Every row comes from one small tree of marks. Brackets hold a mark, then the marks that hang from it, in the order of their numbers. Every link used is in the known rows. Which tree was each row made from?
Known rows:
{j439 {j547 {j754 j866}} {j805 j528}}: [ 19  13   0  -5 -24   9  27  -1  -4 -10  19   5  -8 -13 -23  42  -3  -2
  18  16   2   7   9 -30   2  17 -11   5   6 -27 -14   6 -16   1   1  -6
 -76 -28   1   3  -3 -13  -6   9 -16  -8   6  -5]
{j528 {j520 {j952 j728} j991} j859}: [ -3   2 -11 -24   2  11   1  -8 -10  -3  12  14  20  -6 -11 -21  11  27
  -5  15  10 -16 -11 -15  14   4  19  -2  15  -4   6 -37  13  -7  -3  14
 -48   7   4 -32  -4   1  10  12   8  -3  -1   2]
{j728 {j528 {j520 {j952 j94}} j805}}: [  2   5 -20 -29 -16   0  -4  -5   0  -7   6  10  18  -8 -22 -25 -15  -8
   7  11   4  -5  -3  12   6  13  13  -1  14  19   0 -20   3  -9  -2   2
  -6 -26  -4 -11   2   9   9  10  -1   1   7   4]
{j239 {j3 j490 {j952 j728}}}: [ 11  -7 -11  -4  -3  -3  15  -3  -5 -13  12   9  -3  -3  -7  10  24  41
  11  -4   1   4 -23  30   5  14  -9  -5   5 -17   2 -16 -14  -3   0   6
  14 -15  -3 -28  -4 -15  15   3 -32  -3  -6   3]
{j952 j94}: [  6   2 -11 -14  -7  -4   2  -6  -2 -15   3  12  10   6  -6  -3 -13  17
   6  -4  -1  -2 -12  -2   9   6   1   2   2   0  10  -7  -1   0  -1  -2
  -4 -22  -1  -6   0  -5   7   3 -17  -2   1   8]
{j439 j547}: [ 13   6  -4  -8 -12  -4  12  -5 -15 -14 -10   6   9  -6  -9  16  -7  21
   4   5   7  -2  -5  -9   7   9  -7   9   3  -8  -1   2   0   0  -1   0
 -13 -26   3  -9  -4  -6   2  11 -19  -8   8   6]
{j528 {j520 j952} j859}: [ -2   7 -11 -15   2  -4   1  -3  -8  -7   2  14  11  -3  -9 -10   3  16
   1   8   7 -10  -4 -13  19   7  24   7  11   3   1 -24  15   0  -3   3
  -1   9   7 -12  -2   6   6  12   5  -5   9   4]
{j952 {j3 j239 j490} j94}: [  5   9 -15  -4 -10  -7   9   3  -2 -17   2  18  -4  19  -1   4  -3  -3
  10  -6 -27   6 -30  26  10  20   5  -1   4  -5   1   5 -18  -8  -2 -16
 -13  -8  -1 -24   0  -1  13  -5 -19   8  -7  11]
{j3 j239 {j490 j754} j952}: [  1  10  -5  -1   0  -7  11   7   1 -18   4  16  -5   3  -5  16  36  29
  17  -1 -21   8  -8  26   9  26   0   3   3 -15   1   2  -7  -6  -1 -13
  74  -9   8 -14   0  -5  14   7 -33  -2   0  -2]
{j805 {j439 {j547 j754}}}: [ 13   8   1 -12  12  -5  13  -6 -12 -10   1   9  -1   8  -1  18   9  16
  -3  11 -22   5  -9  -9   2  16  -2   9   7 -20 -22   4  -6   3  -3  -3
 -26 -12   7   2  -5  -7   1   9 -16 -11   8   5]
{j610 j528}: [  4   8  -7 -17 -19 -18  -1  -2   1 -19  -4   5   2   2  -7   9  -6  20
  20  -5  13   0  -4  -4   7   8 -18  -3   3  -2   3   6   7   6   1   6
  13 -19   5   0   0  -1  -1   2 -15  -9   5   6]
{j719 {j805 {j439 j547} j528} j885}: [ 10 -10   0  -2   2   4  -1 -11 -10 -15  -1   4  18   5   8  23  -9  38
  13   9   6   3 -13  -7   4   6 -23  14   3 -30  -6  30 -13  -1  -3  -6
 -33  -1  -2 -22  -3  -1  -5  13 -23  -1  22   7]
{j520 {j952 {j3 {j490 j754}} j728} j991}: [  0  27 -11  -3   7   7   9  -8  -7  -8  15  15   8  -3  -3  14  20  24
   3  10 -21 -10 -12  26  -1   6  15 -11   9 -19  16 -10 -11  -6  -4   2
 -69  -4   6 -36  -8 -13   7  -2 -18   3 -16  -7]
{j805 {j439 {j547 j754}} {j528 j859}}: [ 14   7  -3 -16  15  -9  17  -5  -2  -9   7   5   6  21  -8  16  19   8
   4  11 -29   6  -9 -29   7  18  -2   8   9 -19 -34  -1 -11   0  -4 -10
 -44  20   9   4  -2   0  -5   9  -1 -11  20  -1]
{j520 j952}: [  4   9  -6  -8   5   1   4  -7 -13 -12   1  12   5  -5  -6  -1   4  18
   2   2   6  -3   4  -2   4   2   5   7   4  -6   5  -7   6   6  -2   4
   4 -20   5 -16  -6   0   3   9 -10  -7   3   3]
{j885 {j719 {j805 j439 {j528 j859}}}}: [  5   2   0 -21  12 -13   1 -11   1 -18  -6   6   2  14  -3   1  -1  22
   6  -3   1   6 -14 -35  14   4  -3  -2   5 -12 -15  11  -1   8  -2  -9
 -28  10   6  16   5   2  -7   3  -7   3  20   6]
{j439 j805}: [  3   9  -2 -15 -12   3  12  -4 -11 -17  -1   7   1 -10 -22  16  -3  27
  10   5   1  -3 -10   4  10   6  -6   0   2  -5  10   7  -2   4   1   8
  -5 -24   5   0  -5  -6   5   8 -17  -8   4   9]
{j885 {j719 {j805 {j528 {j520 j952}}}}}: [ -3   2 -10   2  17  -2 -10  -7  -1 -12  -1  10   1 -17  -5  19 -12  -1
   9   7  34   0   4 -24  14   9   8  -8   8  -9   1   1  11   8   1  -5
 -27  -7   0 -10   6  -4   0   6 -10   5   3   3]
{j866 j754}: [  6   3  -3 -16 -28  -5  -3  -4  -3 -15   0  11   9  -2  -6   9   9  24
   7   2 -11  -7  -2  -2  15   3  -1  -7   0  -4  13  -2  11   8  -4   0
   5 -12   8  19  -5  -7   8   5 -22 -10   8   2]
{j728 j528 {j952 j3 j94}}: [ 12   9 -12 -21 -30 -18   6  -5  -2 -17   3   6  13   4 -19  -4 -25 -12
  -1   3 -25  -3 -18  24  -1   8 -12 -15   4  17  11  10 -23  -1  -8   7
 -52 -42   5 -10   5   0   5  -2 -12   2   6   4]
{j239 {j3 {j490 {j754 j866}} {j952 j94 j728}}}: [ 17   6 -14 -12 -32   7  17  -5  10  -7  37  14   2  -3 -11   7  14  40
  21  -9   3   2  -9  25   0  19  -1   0   6 -30   9 -17 -15 -10   2 -14
   0 -25  -7 -18  -2 -16  11   2 -38   1 -13 -14]
{j3 j239 {j952 j94 {j728 j528}}}: [ 14 -15 -19 -29 -13  -3   7  -3  -4 -13   5   7   2   8 -19 -24   6  16
   9  -3 -12   8 -18  23   5  27 -26   1   7  -3   4 -10  -8  -9   0   3
  43 -29  -5 -36   8   3  17   4 -27   7   1   6]
{j439 {j805 j528}}: [  3   6  -4 -14  -6   2  12  -4  -5 -18   5   4   1  -6 -20  29   6  10
  21   8   4   0  -4  -8  10   6 -12  -8   2  -7   3  14 -12   6   2   3
 -13 -12   4  -2  -1  -6  -1   8 -15  -9   9   4]
{j885 {j719 {j805 {j439 j547} {j528 {j520 j952}}}}}: [  7   1  -9  -1  29   4  -4 -10 -13  -6   0   8   0 -10  -3  28 -10   1
   3  10  32   1   1 -31  12  14   2  -3  13 -23 -21   6   5   6  -1 -14
 -34   6  -2 -17   2  -2  -8  13 -10   0   8   2]
{j885 {j719 j805}}: [  4   3  -3  -6  -5 -10   0  -9  -6 -20 -15   8   1  -9  -6   7 -18  24
   3  -5  18   2  -8 -13   9   3   0   0   1  -5  10  10   8   8   0   0
 -16 -30   3   8   3 -10   4   3 -26   5   5  11]
{j239 {j3 j490 {j952 {j728 j528}}}}: [ 16 -10 -11 -13  -4  -3  17  -4  -5 -13   3   6   0  -8 -16   3  24  30
  11  -3  -9   7 -23  44   0  15 -17 -12   6  -8   1 -14 -17  -5  -3  13
   9 -24  -3 -30  -1 -10  17   1 -29   1   1   8]
{j805 {j439 j547}}: [ 12   5   1 -20   2  -1  11  -7 -17 -12  -9   7   7   6  -2  12   2  32
   2   3  -6   0  -8  -9   8   9  -7   8   5 -18 -13   6   1   2  -1  -3
   7 -15   3  -2  -4  -2  -3  10 -18 -11  11   5]
{j610 {j528 j520 j805} {j952 {j3 j239 j490}}}: [ -8  21 -22 -14 -41 -24  -5  11   9 -11   9   9  -6   6  -8   6 -10 -11
  18   0  14   3 -35  14  15  21   0 -13  12  13 -15  12 -10  -8   2   2
  24 -12   5  -2   3   7   7   3  -9  -3   1   9]
{j952 {j3 j239} j94 {j728 {j528 j520}}}: [  5  -6 -21 -34 -16  -8  -3  -5  -2  -7  -2   8   8   7 -11 -18 -19 -10
   5   4 -19   0 -29  29  12  25  -6 -10  10   3   8  -3  -5 -12  -1   2
 -15 -14  -1 -19  10   5  15  -2 -18  12  -6   9]
{j439 {j547 j754} j805}: [ 12  12  -4  -2  -3   4  25   0 -16 -10   4   7  -6 -13 -25  39  -1   6
   3  16 -12   2  -7  -4   5  19  -6   7   6 -14  -6   1 -13   1  -1   2
 -54 -18   4  -8  -9 -14   7  12 -16 -10   2   6]
{j929 j859}: [  0   7  -6 -13   5  -6   7  -4  -7 -16  -6  12  12   6 -12   1  -5  30
   7   4 -15   1   4  -6  17  -5  -8   8   1   3   8  -2   7   5  -2   2
  56 -33   3  -1  -3  -1   7  -1 -19  -9   9   9]
{j885 {j719 {j805 {j439 {j547 j754}} {j528 j859}}}}: [ 15   4  -1  -9  17 -10  11  -8  -2 -11  -1   4  -4  12 -10  26  -1   5
   0   7  -7  10 -13 -39   9  19  -4   6   9 -20 -31   8 -10   5  -4 -15
 -69  15   5   7   2  -6  -6   6  -7   2  17   2]
{j805 j528}: [  4   4  -4 -14  -1  -9   2  -6   2 -19  -2   5  12   4  -3  11   7   8
  18   1   4   1  -2 -12   8   3  -6  -4   1  -5   0   9  -2   4   1   0
   3 -12   6   3   2  -3  -2   5 -16  -6  10   3]
{j528 j520 j805}: [ -6   5  -8 -28 -23 -12  -4  -2   4 -14  -5   9  18  -6  -9 -10 -11  21
  11   9   9  -6  -7  -7  16   8  13   4  10  12   1  -9  12  -7   3   5
  17 -21   7  19   3   3   7   9 -14  -6   8   5]
{j728 {j528 j520 j805 j859} j952}: [ -1   5  -8 -46 -43 -23   3   1   3 -16  -5   5  30  -8 -29 -25 -10   4
   4  17  -5 -11 -11   6  10   9   3  -8  11  32  -4 -13  -6 -11  -5  17
 -19 -23  12  26   7  15   6  13   3  -6  23   2]
{j885 j719}: [  8  14  -5 -18   6 -17   3 -10  -4 -20 -18  10  -1  -3  -8  10  -4   8
   2  -2  21   4 -10 -13  13   2  -4  -7   2   2   7  -7  14   9   1   3
  12 -31   5  13   4  -7   2  -2 -23   1   4  10]
{j528 {j520 {j952 j728} j991} {j805 j439} j859}: [ -5   6 -11 -46  -8   9   0  -9  -6  -2  15  12  21   2  -7 -37  17  38
  -4  18   2 -16 -13 -14  11   4  23   2  20  -5 -13 -37   9 -12   0  10
 -34   9   4 -13  -4  13   4  13  10  -6   4  -1]
{j885 {j719 {j805 {j439 {j547 j754}} {j528 j520}}}}: [  7   2  -3  -4  31  -6   0  -7  -1  -9   0   7  -4  -4  -2  36 -10   0
   4  12   9   8  -7 -30  10  21  -2  -5  11 -20 -28  11  -3   4   0 -13
 -52   8   2   9   5 -12  -3   6 -17   0  10   3]

Which tree is each row?
[ 10  19 -15 -19 -33  -2   8  -2   6 -10  19  17  -2  15  -6   3  -3  22
  21  -6 -16   1 -18  20   4  24   2  -3   5 -29   9   1 -13 -13   1 -23
 -33 -16  -1  -3   3  -3   8  -8 -34  12 -15 -11] => {j952 {j3 j239 {j490 {j754 j866}}} j94 j728}
[ -1   2 -21  -5  17  -6  -2   0  -4  -7   7  13  -4  11   0  19  18  -3
  19  10   2   0 -20  17  12  27   7 -14  11 -20  -9  -6  -9  -9   1  -7
 -29  21   1 -37   3   0   8  -3 -12   7  -9  -3] => {j805 {j528 {j520 {j952 {j3 j239 j490} j728}}}}
[ -5 -13  -3  -4  -1  -2 -16  -9   5 -17   0   8  23  -5   6  17 -17  29
  22  11  19  -3 -11  -5  16   3  -1   2   3 -10  13  23  -1  -2  -1   3
 -14  -4   3 -17   3  -5   5   9 -19   3  15  10] => {j719 {j805 {j528 j520}} j885}
[ -2  12  -9 -34 -21   8   8  -4  -5  -7   0  10  26 -14 -21 -37   3  -1
  -2  21  -7 -12  -4  -5   9   2  23   1  17  23  -3 -32   7 -12  -6  15
 -26 -16   7 -15   0  14   7  15  17  -2  14   7] => {j728 {j528 {j520 j952 j991} j805 j859}}
[  4  28   0  -9 -30  -3  13   2   2 -17   3  18  -5   6   0   9   8  16
  20  -3 -25   4  -6  16   5  16   8   1   2 -23   3  13  -7  -7   0 -18
  -5 -22   9  10   2  -2   2  -2 -29   5  -5  -7] => {j952 {j3 j239 {j490 {j754 j866}}}}
[  7  -2  -2 -17  12  -8   3  -7  -3  -9  -6   5   5   3  -7  14 -13  11
   5   8  21   0 -14 -39  22  17   6   0  12 -13 -23   6   2   1  -1 -15
 -38  15   3   6   4   0  -7  10  -5   2  19   4] => {j885 {j719 {j805 {j439 j547} {j528 j520 j859}}}}
[  3  14  -5   0 -17 -23   8   1  -4 -22   0  12   3   6  -8  23  -4   8
   3   2 -13  -2 -21  24   4   7  -2 -15   2   3   5  15 -21   1  -5   7
 -50 -26   9  -4  -1  -8   5  -4 -19  -2   3   3] => {j728 {j952 {j3 j490}}}
[ -3  14  -8 -40 -46 -12  10   0   3 -15   3   6  31  -7 -21 -33 -14 -14
  -6  22 -26 -13 -21   4   8   2  12 -14  15  37  -1 -11 -14 -14  -8  20
 -70 -29  16   2   4  11   6   9  11   0  15   7] => {j728 {j528 {j520 j991} j805 j859} {j952 j3}}
[ 12   7  -7 -16 -14  -1  27  -2 -12 -12   3   2   5  -3 -27  26   2   9
  13  12   5  -3  -8 -22  14  16 -10   6   7  -8  -8   5 -14  -1  -2  -3
 -48   5   3 -11  -3  -1  -3  15  -1 -10  17   2] => {j439 j547 {j805 {j528 j859}}}
[  3   6 -12 -19   4  20  -1  -6  -6  -5  11  16  23 -14 -15 -20  -6 -12
  -4  14  -5  -9  -2  14   5   3  10 -10  13  10   8 -25   1  -4  -6   7
 -30 -26  -4 -44   0   0  10  10   5   2  -1   8] => {j728 {j528 {j520 {j952 j94} j991}}}
[  5   2 -18 -13  -1  -7   6   2   5 -13  18  15   0  12 -12   8  26  34
  18  -6 -14   5 -22  32   7  35  -8   0   6 -22   8 -10 -12 -14   1 -15
  38  -2  -3 -29   1  -7  19   4 -37   4 -11  -9] => {j3 j239 {j490 j754} {j952 j94 j728}}
[  0  18 -14 -28 -46 -21  -4   0   7 -15  11   1   6   1 -12  -5 -12  11
  14  -3  26  -1 -15 -12   4   3 -16  -4   6  13  -4   9  -2   3   3  11
  32 -33   5  11  -1   4   0   9 -10 -15  11   5] => {j610 {j528 j805} j952}
[ 16  15  -9  -3 -30  11  21   0   9 -11  34  18   0  -7 -10   9  11  23
  18  -9  -9   4  -2  21   3  14   7   2   5 -23   5 -10 -17  -5   0 -19
  15 -28  -5 -13  -3 -15   8   5 -34  -3  -9  -9] => {j239 {j3 {j490 {j754 j866}} {j952 j94}}}
[ -4   4  -4 -16  -1   1   2  -2   0 -14   5   7   6 -13 -18  27  -2   6
  20  13  13  -4  -4  -9  19  10   0 -13   7  -3   2   7  -2   2   2   6
  -8  -2   4  -1   1  -6   2   8 -12  -8   7   6] => {j439 {j805 {j528 j520}}}
[ 12  -5   1   0  12   0   4 -10  -4 -12   7   5  10   9   7  32  -3  28
  10  15 -10   7 -11 -10  -1  13 -17  16   4 -33 -15  27 -20   0  -5  -5
 -59   5   1 -21  -4  -8   0  11 -20  -3  19   4] => {j719 {j805 {j439 {j547 j754}} j528} j885}
[ 14 -12 -17 -27 -11  -8   2 -10  -2 -12   8   6   5   6 -17 -18   0  23
  10  -2  -8   5 -15  17   4  20 -20  -5   7   3   9 -10  -5  -6   0  10
  19 -32  -5 -26   4  -7  13   1 -29   5   3   5] => {j3 {j952 j94 {j728 j528}}}
[  1 -10   2 -19  -1  -7  -2 -11   2 -17   5   7  19  19   7  -2   1  50
  13   3  -9   1 -18 -13  10   0  -7  12   3 -20  -3  21  -9   0  -5   0
 -28  18   6 -10   0   6  -4   9  -9   0  28   8] => {j719 {j805 j439 {j528 j859}} j885}
[  4   2   3 -14   9  -6  -5 -12  -6 -19 -11  10  -4   0  -1   4 -13  36
  -3  -5   8   4 -15 -16   7   2  -5  -2   2 -15  -3  12   9  10   0  -2
  -2 -19   5  12   2  -5  -1   1 -23   3   9  11] => {j885 {j719 {j805 j439}}}
[  8  12  -4  -8 -18 -25  11  -1  -5 -22  -6   8   7  -1 -14  14  -4  -4
   5   4 -24   1 -24  34  -1   8 -10 -22   2  14   3  12 -26  -1  -9  13
 -52 -33  10  -3   3  -5   7  -7 -18   2  10   6] => {j728 j528 {j952 {j3 j490}}}
[ 11   4 -21 -26  -4  15   7  -8 -15  -5   8  10  10   5 -10 -32   1 -14
  -7   9 -24  -2 -20  23  -5  13  -7  -7  11  -5   8 -15 -14  -9  -6   3
 -53 -23  -4 -65   1   6  12   0  -1  11 -12   5] => {j520 {j952 {j3 j239} j94 {j728 j528}} j991}
[  7  -1 -12 -43 -32 -16   1  -9  -3 -15 -11   1  20  -2 -20 -22  -5  28
  13   9  -3  -2 -13  11  -2   8 -17  -2   6   8   5  -6   0  -9   1  17
  -6 -35   5  15   3   3   8   3 -22   1  11   3] => {j952 {j728 {j528 j805}}}
[ -3   7 -12 -14   5   5  10   0  -6  -8  13  10   4 -10 -24  16   8   5
  14  15  12  -8  -2 -20  20  13  14  -3  12  -2  -4 -10   0   0  -1   2
 -31  19   5 -18  -1   5   1  13  11  -9  11   1] => {j439 {j805 {j528 {j520 j952} j859}}}
[ -4  19 -18 -13 -27  -2  -9  -2  10  -6  27  11   6   1  -2  -6 -29 -23
   0   1  14  -8 -29  -4  15   4   0 -21  13  17   7   7  -8   1  -1   6
 -22 -22  -1 -33  -1  -6   5   2   0  -3  -8  12] => {j610 {j528 {j520 j991}} {j952 j3 j94}}
[  5   1  -2 -28   7  -5   7  -5  -4  -8   1   6  16  10  -5   9   6  12
   8  10  -2  -3 -11 -27  21  15   4   2  12 -11 -25   2   0  -4  -2 -10
 -14  23   6   3   2   6  -6  13   2 -10  21   2] => {j805 {j439 j547} {j528 j520 j859}}
[  7   6 -15 -38 -33 -18   4 -11  -4 -15 -14   1  11   6 -15 -22 -15  14
  10   7 -22  -1 -23  16  -2  10  -7  -5   8  13   5   4  -6  -9  -1  17
 -31 -37   7  12   5   3   6  -4 -21   6   7   5] => {j952 j3 {j728 {j528 j805}}}
[ 10   6 -17 -10   3  -7   7  -4 -16 -10  -9  11  -6   7 -12  -3  14   3
   7   5 -19   6 -24  40  -2  21 -10  -8   7 -12   0  -4 -12  -7  -4   4
 -28  -9   1 -37   2   3  12  -6 -18   9  -3   4] => {j520 {j952 {j3 j239 j490} {j728 j528}}}
[ 12   7  -3 -24 -27  -4  14   1   2 -15   8  12  -3  -1 -14  -6  28  37
  23  -1 -16  11  -1  30  -1  28 -20  -2   5 -23   2  -4  -7 -12   0  -3
  42 -33   3  -5   5  -4  11   0 -40   7   0 -10] => {j3 j239 {j490 {j754 j866}} {j952 {j728 j528}}}
[  8   0 -22 -10 -12  -9   4  -2  -4 -11   6  12  -6  22  -5   3   0  13
  11  -6 -15   4 -38  30   9  24  -4  -5   6 -15   5  -1 -17 -11   0 -12
 -33  -2  -5 -25   2  -3  15  -9 -24  12 -12   5] => {j952 {j3 j239 j490} j94 j728}
[  6  11 -13   0  14   5  21   2 -11   0  20   9  -3 -11 -28  38   9 -14
   7  24   0  -3   0 -24  15  25  15   4  16  -9 -20 -15 -10  -2  -3  -4
 -83  24   4 -28  -5  -3   2  18  10 -12   9  -2] => {j439 {j547 j754} {j805 {j528 {j520 j952} j859}}}
[ 12  12  -9 -33 -33 -17   5  -2  -4 -13  -1   0   3   6 -11   7  -7  22
  16   2   9   1  -8 -12   1  17 -20   8  11 -10 -24   5   1  -3   1  -2
   9 -12   1   8  -2   8 -11  11 -11 -13  13   1] => {j610 {j528 {j805 {j439 j547}}}}
[  0  -7   1 -20  -6  -4   1  -7   1 -16   8   5  11  17  -1  -9   1  37
  11   0 -16   0  -9 -21   9   5  -2   7   4 -16 -15  21 -12   3  -3  -7
 -25  16   8   5  -1   6  -6  10  -3  -4  22   3] => {j719 {j805 j439 {j528 j859}}}
[  4   0  -5 -10  -4 -16   4  -8   3 -19  -9   6   6   4 -11   6 -10  15
  10  -1  14   3 -12 -32  13   5  -3  -2   4  -4  -1   7   1   6  -1  -8
 -31  -3   6   9   7  -3  -2   2 -10   6  16   6] => {j885 {j719 {j805 {j528 j859}}}}
[ 16 -12 -22 -17 -15   3  13  -7  -2  -8  22   7   5   1  -8  -7   3  29
   6  -6   5   0 -20  16   2  14 -12   0   6 -12   9 -19 -13  -4   1   3
  15 -19  -8 -39  -2 -10  14   8 -25  -4  -9   1] => {j239 {j3 {j952 j94 j728}}}
[  3   8  -8 -14 -29 -15  11   4  -8 -20  -5  10   3   6  -6   2  -5  -2
  -1   3 -18  -2 -17  10   2  12 -10  -6   1   2   0  17 -18   1  -4   5
 -14 -27  12 -12   2   6   6   5 -14  -3   2   2] => {j728 {j952 {j3 j239}}}
